Each row comes from the steps of one walk. Every step used is in the known rows, and no mark comes twice. Write the walk behind each row, first mark first.
Known rows:
K S M: -.49 .17 .01 .06 -.07 -.31 .34 -.52 .02 -.06 .08 .11 -.14 .13 .23 .07 -.06 -.25 .20 .05 .14 -.28 -.16
E S M N: -.51 .07 -.13 -.07 .20 -.21 .21 -.65 -.15 -.22 -.06 -.05 .07 .29 .10 -.01 .03 -.13 .13 -.08 .03 -.10 .06
K S M N Z: -.42 .17 .00 -.01 .05 -.42 .32 -.45 -.07 -.15 -.14 -.02 .05 .10 .14 .13 .07 -.31 .35 -.03 .25 -.30 -.09
E N Z S V: -.21 -.07 .01 -.16 .02 -.16 .36 -.36 -.33 -.44 -.19 -.35 .12 .16 .09 -.13 .09 -.22 -.06 -.25 .39 -.09 -.05
X S: -.35 .00 -.16 .36 .18 .18 .23 -.42 -.03 -.30 -.02 -.08 -.07 .19 .23 -.19 .10 -.31 -.06 -.02 .21 -.07 -.08
Z S E N Q: -.29 -.01 .10 .01 .11 -.01 .14 -.26 .08 -.34 .03 -.26 .01 .09 .10 .06 .07 -.21 -.02 -.28 .41 .01 .19
M N Z S: -.29 -.16 -.10 .09 .29 -.07 .14 -.30 -.05 -.36 -.17 -.18 .08 .13 -.08 -.08 .27 -.34 .16 -.27 .44 -.04 .14
M N Z: -.33 .07 -.07 .07 .32 -.13 .16 -.35 -.06 -.27 -.22 -.16 .05 .19 .08 -.07 .13 -.27 .09 -.16 .38 -.14 .02
K S E: -.46 .24 .12 .07 .02 -.17 .25 -.28 .09 -.31 .23 -.02 -.15 .10 .24 -.02 .16 -.39 .03 -.03 .32 -.24 -.04
K S X: -.32 .17 .08 .10 .04 -.21 .29 -.36 -.09 -.19 .18 .22 -.05 .02 .09 .10 -.11 -.23 -.05 -.10 .31 -.09 -.18
Z S: -.37 -.20 -.13 .14 .10 .13 .11 -.37 .04 -.26 .13 -.04 -.14 .14 -.03 -.15 .15 -.29 -.01 -.18 .36 .02 .06
M N: -.37 .01 -.01 .11 .37 -.03 .19 -.32 -.08 -.21 -.08 -.06 -.17 .19 .06 -.01 -.01 -.24 .09 -.13 .35 .00 .07
E S M: -.56 .11 -.18 -.07 .02 -.14 .17 -.73 -.06 -.15 .06 -.01 .06 .31 .21 -.10 .06 -.11 -.03 -.02 -.03 -.20 -.08
K S: -.34 .06 .07 .11 .10 -.23 .31 -.32 .08 -.27 .18 .04 -.13 .11 .17 -.03 .12 -.23 .01 -.09 .24 -.16 -.07
Q S V: -.30 .27 .01 .07 .06 .15 .24 -.40 -.30 -.37 .10 -.03 -.14 .04 .00 -.18 .20 -.11 -.20 -.02 .26 -.09 -.08
N Q: -.20 .20 .02 .19 .26 -.06 .13 -.44 .20 -.07 .04 -.06 -.04 .10 .21 .06 .04 -.07 -.14 -.22 .26 -.18 -.02
M N Q: -.17 .14 .09 .14 .48 -.13 .18 -.34 .08 -.14 -.10 -.08 -.04 .09 .07 .14 .02 -.10 .05 -.25 .33 -.04 .14
E S: -.39 .00 -.11 .00 .20 -.08 .16 -.53 .00 -.38 .15 -.07 .05 .30 .16 -.21 .24 -.09 -.23 -.14 .05 -.10 .03
X S M: -.53 .09 -.23 .29 .00 .11 .26 -.61 -.10 -.07 -.12 -.03 -.06 .19 .29 -.10 -.07 -.34 .15 .12 .12 -.20 -.16
S Z N: -.47 .11 -.06 -.14 .16 -.24 .25 -.45 -.08 -.17 .20 .04 .02 .09 .18 .09 -.19 -.28 .21 -.25 .24 -.02 .10
S Z: -.54 .16 -.08 .05 .18 -.13 .35 -.46 .01 -.01 .10 .06 -.01 .10 .15 .12 -.02 -.28 .17 .01 .27 -.07 -.10
Q S K: -.53 .30 -.13 .01 -.10 .04 .07 -.40 -.05 -.11 .12 .21 -.14 .09 .01 -.09 .26 -.20 -.06 -.03 .15 -.08 -.06

Write each row's walk:
-.22 .33 .03 .02 .13 -.01 -.08 -.32 .11 -.43 .18 -.11 .00 .01 .17 -.01 .04 -.06 -.09 -.38 .20 -.05 .33
Z N Q S E
-.38 .11 .09 -.12 .10 -.49 .40 -.33 -.03 -.32 .29 .07 .05 .01 .15 .16 -.07 -.30 .29 -.27 .19 -.07 .10
K S Z N
-.17 .16 .04 -.04 .24 -.18 .03 -.43 .11 -.24 .13 -.08 -.03 .12 .23 -.01 -.15 -.07 -.09 -.48 .18 -.10 .22
Z N Q
-.43 .04 -.14 .06 -.02 .08 .03 -.37 .07 -.34 -.02 -.21 .08 .11 .12 -.19 .34 -.48 -.01 -.17 .45 -.21 .01
N Z S E
-.45 .09 -.14 .29 .19 .04 .41 -.45 -.09 -.17 .04 -.04 .10 .06 .19 .04 .09 -.38 .20 .04 .20 -.05 -.09
X S Z
-.14 .12 .12 .08 .24 -.09 .18 -.27 .06 -.36 -.11 -.16 .05 .10 .09 .10 .03 .23 -.16 -.19 .17 .05 .08
E N Q S
-.23 .35 -.01 -.13 .04 -.19 -.03 -.41 .04 -.21 .17 .08 .00 .02 .08 .01 .04 -.06 -.04 -.42 .09 -.07 .25
Z N Q S K
-.52 .16 .07 -.08 .07 -.01 .21 -.28 -.07 -.28 -.03 -.18 -.15 .25 .31 -.04 -.12 -.24 -.07 -.05 .33 -.09 .00
S E N
-.50 .16 -.12 .14 .11 .04 .12 -.46 -.10 -.18 -.12 .06 -.12 .08 -.03 .06 .03 -.07 .20 .05 .19 -.02 .04
Q S M N
-.53 .18 -.16 -.01 .11 -.19 .19 -.58 -.11 -.02 -.30 -.06 .00 .21 .15 .05 -.06 -.29 .28 .00 .26 -.28 -.08
S M N Z
-.44 .05 -.22 -.08 -.14 -.09 .09 -.48 .00 -.09 -.01 .01 .09 .11 .04 -.14 .34 -.49 .06 -.22 .33 -.22 -.09
N Z S K
-.26 .24 .20 -.03 .03 -.26 .49 -.40 -.25 -.30 .19 -.03 -.15 .05 .16 -.09 .09 -.32 -.03 -.08 .31 -.24 -.15
K S V
-.26 .33 .03 .19 .25 -.06 .22 -.40 .17 -.14 .09 .02 .17 -.10 .01 .26 .23 .04 .04 -.11 .21 -.04 .05
N Q S Z
-.11 .30 .01 .04 .16 -.03 -.05 -.39 -.03 -.35 .16 .07 .06 -.04 .02 .10 -.17 .09 -.17 -.43 .19 .06 .21
Z N Q S X
-.27 -.07 -.10 .09 .23 -.02 .12 -.35 -.19 -.31 -.18 -.07 .14 .06 -.14 .05 .07 -.32 .12 -.28 .50 .04 .05
M N Z S X
-.26 .27 .30 .00 .12 -.37 .33 -.20 .09 -.35 .09 -.18 .01 .07 .29 .15 .01 -.18 .01 -.17 .29 -.16 .05
K S E N Q
-.39 .23 -.11 .19 .06 .19 .05 -.38 -.13 -.27 .07 .20 -.06 .01 -.07 .01 .00 -.01 -.20 -.01 .27 .08 -.11
Q S X
-.32 -.07 -.06 .11 .19 -.08 .15 -.51 .03 -.05 -.08 -.07 -.02 .01 -.04 .18 .00 -.23 .31 -.23 .34 -.05 .15
Z S M N Q
-.46 .18 -.12 .31 .09 .26 .17 -.38 -.03 -.32 .02 -.14 -.08 .16 .32 -.18 .13 -.48 -.03 .02 .26 -.13 -.03
X S E
-.28 -.11 -.07 -.06 .05 -.09 .21 -.34 -.18 -.33 -.18 -.15 .19 .12 .04 .03 -.08 -.13 -.07 -.24 .40 .03 -.08
E N Z S X
-.34 -.10 -.13 .14 .04 .14 .10 -.43 -.11 -.19 .13 .11 -.06 .04 -.08 .00 -.07 -.26 -.08 -.21 .44 .10 -.06
Z S X
-.13 .20 .02 .04 .21 -.06 -.02 -.35 .10 -.40 .17 -.06 .01 .03 .10 -.02 .02 .07 -.11 -.43 .15 -.02 .28
Z N Q S
-.15 .34 .03 .22 .18 .11 .03 -.42 .04 -.16 .06 .12 .07 -.08 -.02 .17 .03 .11 -.24 -.17 .25 .00 -.02
N Q S X
-.44 .27 -.01 .00 -.01 .05 .08 -.22 -.03 -.50 -.13 -.23 .07 .14 .15 -.09 .24 -.11 -.12 -.02 .30 -.08 .03
Q S E N Z
-.50 -.17 -.14 .06 .10 .00 .17 -.50 -.09 -.12 -.08 -.03 -.12 .10 -.06 .05 -.03 -.33 .33 -.13 .34 -.01 .11
Z S M N
-.44 .10 -.22 .25 .12 -.02 .27 -.55 -.17 -.19 -.34 -.15 .12 .17 .20 -.03 .04 -.37 .30 .03 .19 -.21 -.09
X S M N Z
-.43 -.11 .03 -.01 .04 .06 .17 -.25 -.04 -.41 .04 -.21 -.11 .17 .11 -.07 .05 -.34 .01 -.19 .44 .05 .13
Z S E N
-.50 .20 -.20 .17 -.02 .05 .24 -.48 -.12 -.06 .00 .08 -.07 .17 .22 -.17 .14 -.47 .04 -.02 .13 -.15 -.13
X S K
-.49 .21 -.16 .09 .08 -.04 .10 -.47 -.11 -.22 -.26 -.04 .05 .09 -.03 .03 .15 -.10 .21 .05 .20 -.15 .00
Q S M N Z
